Each row comes from the steps of one walk. Every step used is in the known rows, and no mark comes twice. Write the walk behind each row, first mark first.
In the rows, 128 means zero.
Known rows
genimep/viku/bupi/pepil/deni: [103 127 155 131 150  95 147 108 138 111 112 138 143  86 138  94 135 124
 139 112 150 124 122 132  93 137 136 128 127 132 109 157 127 167]
lekol/bupi/pepil/deni: [125 113 145 132 142  87 137 118 115 111 115 119 116  97 131 140 128 131
 131 102 153 126 140 140  96 133 148 144 133 128 108 168 115 128]
nuva/pufil/viku/bupi/pepil: [118 166 131 112 177  53 113 118 122 124 121 150 125  93 147 111 156 128
 107 124 131 130 118 133 112 128 109 141 136 131 105 151 128 137]
fegav/deni/vasun/nozak: [146 118 124 117 109 184 127 107 136  94 127 130 134 159 136 117 123 112
 118 112 123 126 110 124 117 128 134 118 124 128 121 128 135  86]
navi/nozak: [134 141 114 124 116 174 118 122 121 130 104 129 129 114 137 121 126 118
 151 136 122 132 124 130 128 128 123 108 132 124 127 106 132 131]
fegav/deni/pepil: [148 126 125 139 115 120 118 114 127  95 144 128 115 138 126 107 155 116
 113 104 117 122 131 121 127 116 133 136 123 118 120 127 130 138]
bupi/pepil/deni: [125 115 130 133 141  91 142 121 132 119 121 122 121 101 132 122 136 129
 123 100 152 117 139 131 105 126 151 127 136 128 111 159 116 110]
nuva/pufil: [127 156 127 124 149  88 121 123 123 127 134 133 127 120 135 138 152 135
 116 133 127 130 126 132 140 125 118 126 133 128 126 119 129 119]
nikini/deni/fegav/viku/bupi/pepil: [130 147 111 120 158 110  91 117 122  73 136 126 164 137 140  85 124 113
 133  91 138 135 126 123  85 115 157 141 125 116  96 167 148 109]
lekol/bupi/pepil: [130 117 138 132 152  86 121 115 108 111 116 127 117 118 132 144 115 131
 136 120 139 138 125 141 110 132 140 150 128 128 113 150 116 117]
bupi/pepil: [131 120 123 133 152  89 125 119 124 118 123 130 122 122 133 127 122 129
 128 118 138 129 124 131 119 126 142 133 130 129 116 142 119 102]
nikini/deni/vasun/nozak: [140 120 117 117 128 212 126 110 133 104 128 117 158 141 123 121 120 123
 114  94 130 130 109 127 120 125 138  99 134 126 119 141 138 114]
viku/genimep/nikini/deni: [130 122 128 122 155 151 127 126 117 116 114 109 113 127 100 118 135 133
 130 116 136 116 118 126 107 144 124 124 123 132 120 158 134 108]
nikini/deni: [134 135 122 122 146 136 113 121 124 114 135 118 131 132 117 119 139 133
 128  98 129 129 128 124 128 128 134 118 128 118 122 142 139 130]
nikini/deni/vasun: [130 136 117 117 136 195 116 131 132  99 138 113 146 124 113 130 132 129
  99  84 128 126 125 124 121 118 148 120 132 131 119 141 139 132]
fegav/viku/bupi/pepil: [132 133 129 123 144  59 106 118 129 108 143 141 138 139 150 103 122 117
 158 119 130 130 123 125  99 128 136 146 125 120 101 143 134 114]
genimep/viku: [111 137 148 137 140 151 139 108 127 115 123 134 140 125 128 114 129 136
 133 140 131 141 114 132 137 133 131 122 123 128 138 120 131 170]
viku/pufil: [130 116 125 128 134  92 126 143 130 128 121 130 146 122 135 124 144 103
 127 131 120 118 123 132 111 137 112 131 127 135 123 137 127  91]
deni/fegav/viku: [127 148 115 131 122 152 113 129 122  91 139 124 154 150 137 110 122 119
 123 132 134 139 133 126 114 112 153 136 126 122 126 131 141 121]
bupi/pepil/deni/sado/genimep: [126  86  99 131 168  76 132 145 129 100 124 113 127 119 117 108 143 120
 105 100 142 118 146 133  90 129 146 131 135 132 102 154 122 112]
fegav/deni: [139 131 131 122 125 115 113 120 127 106 132 131 107 150 130 116 141 125
 133 115 120 125 129 122 128 131 132 137 119 120 124 129 136  98]
nikini/deni/sado/genimep: [134 106  91 120 172 122 103 144 120  95 136 108 137 150 103 105 144 124
 110  96 118 131 134 126 115 130 131 121 128 121 113 136 144 133]
lekol/bupi/pepil/deni/fegav/viku/nuva: [119 139 131 129 143  82 104 119 111  86 111 121 151 122 145 112 123 115
 134  97 143 124 148 139  62 123 157 161 124 119 104 188 132 108]
sado/deni/fegav/viku/bupi: [125 151 104 100 107 187 110 142 126  86 146 117 152 149 133  87 130 109
 136 124 133 131 147 124  90 115 139 144 126 132 112 143 154 142]
sado/genimep: [121 117 111 120 160 125 112 154 122 118 120 121 118 140 119 127 122 130
 144 134 120 124 125 128 119 127 114 119 123 128 120 126 130 122]
sado/genimep/viku/godak: [105 132 127 123 155 132 139 148 127 108  94 119 148 118 116 120 112 114
 165 138 117 132 105 128 126 123 110 109 131 135 129 123 133 152]
bupi/pepil/deni/sado/genimep/nikini: [122  92 107 134 160 105 147 133 126  94 107 105 122 116 106 104 139 131
 107 111 148 110 139 135  83 140 150 140 127 141 109 158 114 143]
pufil/nuva: [121 135 121 118 152 111 137 123 122 143 122 132 140 133 121 119 119 149
 110 132 117 118 113 127 122 136 128 129 124 116 123 143 126 134]
sado/genimep/nikini: [117 124 120 122 149 155 127 142 120 112 102 114 115 135 108 125 116 139
 147 145 126 114 118 131 112 139 115 126 115 137 128 129 121 149]
deni/fegav/viku/nuva: [121 155 114 127 129 127  96 128 124 102 125 130 163 155 143 101 121 112
 130 121 118 125 136 127  92 118 138 146 120 118 124 149 146 110]
fegav/viku: [134 139 129 129 126 109 113 122 125 112 151 128 130 155 137 119 128 128
 147 130 126 136 128 124 127 124 139 132 126 116 125 123 137 126]
sado/deni/fegav: [123 139  98 109 116 223 129 143 122  95 128 106 136 131 116 111 133 120
 108 123 142 130 150 130 110 114 147 132 131 141 128 144 138 126]
bupi/pepil/deni/fegav/viku/genimep: [127 116 113 134 153  97 126 139 122  89 129 116 133 121 135 104 131 108
 116 110 161 123 143 128  75 114 163 135 135 127 101 175 131  55]

Write each row's walk
[130 106 119 134 113 117 149 128 138 121 136 117 142 115 121 109 156 117
  88 103 139 123 153 129 108 132 147 135 137 132 121 140 130 146]
pepil/deni/sado
[130 133 119 120 154  56 118 132 121 130 139 134 161 155 138 108 136 124
 129 135 106 114 108 128 104 141 122 135 122 111 115 145 136  98]
fegav/viku/pufil/nuva
[106 103 123 134 157 136 145 135 130  97 122 117 144 121 112  95 148 126
 110 120 136 132 135 133 107 135 135 119 127 131 124 130 135 184]
pepil/deni/sado/genimep/viku
[131 122 107 133 157 168 117 130 117  89 120 101 128 129  92 108 140 137
 130 106 123 112 119 127 113 122 123 116 119 125 116 141 127 188]
sado/genimep/nikini/deni/pepil
[116 177 119 122 141  84 106 127 126 103 127 127 161 124 148 105 159 118
 112 110 131 117 148 131  88 115 136 139 130 118 117 155 145 112]
pepil/deni/fegav/viku/nuva/pufil
[129 172 125 119 153  43  88 118 121 122 142 139 138 153 150 120 155 129
 143 123 109 125 128 130 118 127 115 139 126 114 120 129 145 109]
fegav/viku/nuva/pufil
[126 128 135 123 133  54 121 122 137 109 139 132 137 119 148  98 134 117
 153 102 144 118 137 125  85 128 144 139 130 119  95 160 133 122]
fegav/viku/bupi/pepil/deni
[137 105 113 128 150 141 133 123 120 107 124 107 129 132  96 103 151 122
  95 107 132 123 129 128 102 147 136 137 126 136 119 153 137 115]
viku/genimep/nikini/deni/sado
[116 150 107 110 158 173  92 141 118  65 115 111 158 151 114  82 116 122
 155 121 126 121 120 123  78 127 129 134 110 124 107 153 151 158]
sado/genimep/nikini/deni/fegav/viku/bupi
[123 170 129 116 158 107 120 122 119 129 129 137 119 108 135 128 163 139
  95 135 127 135 123 132 141 124 111 127 136 127 130 130 131 152]
nuva/pufil/viku
[123 152 126 115 176  91 119 138 114 136 124 136 106 105 129 129 165 128
  94 139 130 131 123 130 125 128 101 125 139 132 121 142 134 102]
nuva/pufil/viku/genimep
[129 137 111 132 126 116 110 144 123  91 132 126 173 144 145 106 137  93
 121 135 127 128 128 131  96 121 135 141 124 129 121 141 139  85]
deni/fegav/viku/pufil
[124 124 118 117 157  71 134 139 123 144 115 134 159 128 129 117 134 123
 110 134 109 107 107 131 104 146 111 133 124 122 119 151 126  99]
viku/pufil/nuva
[120 102 107 128 192 111 110 141 121  82 126 117 166 140 110  87 163 108
 115 110 113 134 114 135 105 144 118 117 121 129 118 137 148 140]
nikini/deni/sado/genimep/viku/pufil
[ 99 128 137 118 167 131 118 140 128 110 110 137 143 125 126  99 118 124
 160 145 118 131 108 129 108 137  98 119 115 132 119 122 141 178]
sado/genimep/viku/bupi
[127 136 105 111 119 218 129 141 111  82 130  99 123 154 109 101 130 119
 129 140 147 124 140 128  87 127 148 141 123 143 123 152 141 103]
sado/deni/fegav/viku/genimep/nikini
[109 103 117 128 186  83 121 127 127  92 118 137 148 126 126  84 129 115
 126 126 125 139 115 134  94 139 125 138 122 136 106 132 134 160]
deni/sado/genimep/viku/bupi/pepil
[123 149 127 116 120 131 141 142 130 132 104 123 139 100 125 123 129 109
 122 122 120 129 121 124 128 119 115 129 146 133 130 147 129 143]
pufil/viku/godak
[109 110 140 137 144  84 153 104 140 102 123 136 159  94 135  79 148 113
 103 104 146 131 134 134  88 141 147 142 131 136 107 152 130 176]
genimep/viku/bupi/pepil/deni/sado
[117 150 130 115 143 117 108 127 125 141 108 140 128 121 133 108 138 125
 117 119 112 119 127 130 110 132 107 140 127 123 129 157 135 148]
pufil/viku/nuva
[112 144 144 130 124 136 152 124 133 117 103 126 157 107 125 120 120 112
 148 131 124 137 109 128 134 125 125 121 136 136 136 127 131 156]
genimep/viku/godak
[132 112 121 129 127  44 128 118 139 101 151 129 150 126 145  84 148 106
 118  94 141 126 149 126  79 132 154 153 135 124  94 155 136 133]
fegav/viku/bupi/pepil/deni/sado
[100 106 127 124 154 120 138 139 139 103 119 127 155 111 120  79 146 113
 119 120 129 125 133 131  88 142 117 128 124 135 112 134 143 197]
pepil/deni/sado/genimep/viku/bupi
[136 124 116 131 131 155 133 106 123  98 128 108 143 136 101 103 148 134
  97 101 130 127 131 129 117 143 148 139 125 131 127 143 134 165]
genimep/nikini/deni/sado
[126 144 110 124 144 181 113 128 121  92 123 115 155 125 117 109 131 124
 105 101 137 132 131 127 114 116 149 122 128 123 122 153 142 123]
nikini/deni/fegav
[131 148 116 128 136 157 110 125 117  70 121 108 174 144 123  95 144 110
 127 116 132 121 120 130  89 132 144 137 116 128 121 160 142 112]
genimep/nikini/deni/fegav/viku/pufil
[139 123 105 123 107 187 136 132 125 109 152 109 120 128 112 112 153 122
 113 110 131 122 146 127 124 110 134 125 135 133 122 132 130 173]
sado/deni/pepil
[129 149  98 116 169 107 104 133 113  92 132 120 188 154 127  89 139 120
 105 109 115 119 112 126  91 128 142 131 121 106 109 171 149  92]
nikini/deni/fegav/viku/pufil/nuva
[123 156 108 119 159 138 119 120 110  84 115 113 186 149 116  87 136 130
 110 119 121 110 105 129  83 140 144 140 114 116 117 175 141 118]
genimep/nikini/deni/fegav/viku/pufil/nuva
[109 161 132 107 153 111 131 128 138 109 122 137 139  64 142 117 160 124
  71  92 145 115 130 132  90 118 130 140 144 143  97 165 127 149]
nuva/pufil/viku/bupi/pepil/deni/vasun
[115  96 112 123 156  89 140 138 134  99 102 116 135 105 114  90 137 117
 119 113 141 105 137 133  64 146 132 146 124 144  98 160 120 154]
viku/bupi/pepil/deni/sado/genimep/nikini
[105 171 145 126 170  84 114 103 122 125 114 146 146 119 140 115 154 136
 127 135 115 131 113 137 127 135 107 128 122 126 134 127 138 152]
genimep/viku/nuva/pufil
[114 104 107 113 171  76 126 150 132 108 115 127 131  98 124  83 150 112
  95 100 136 119 141 130  72 134 123 140 135 133  93 172 130 159]
pufil/viku/bupi/pepil/deni/sado/genimep
[137 116 107 102  99 252 142 126 132 108 134 109 139 147 123 121 122 119
 115 114 136 127 126 130 114 123 135 107 138 143 123 133 134 122]
sado/deni/vasun/nozak
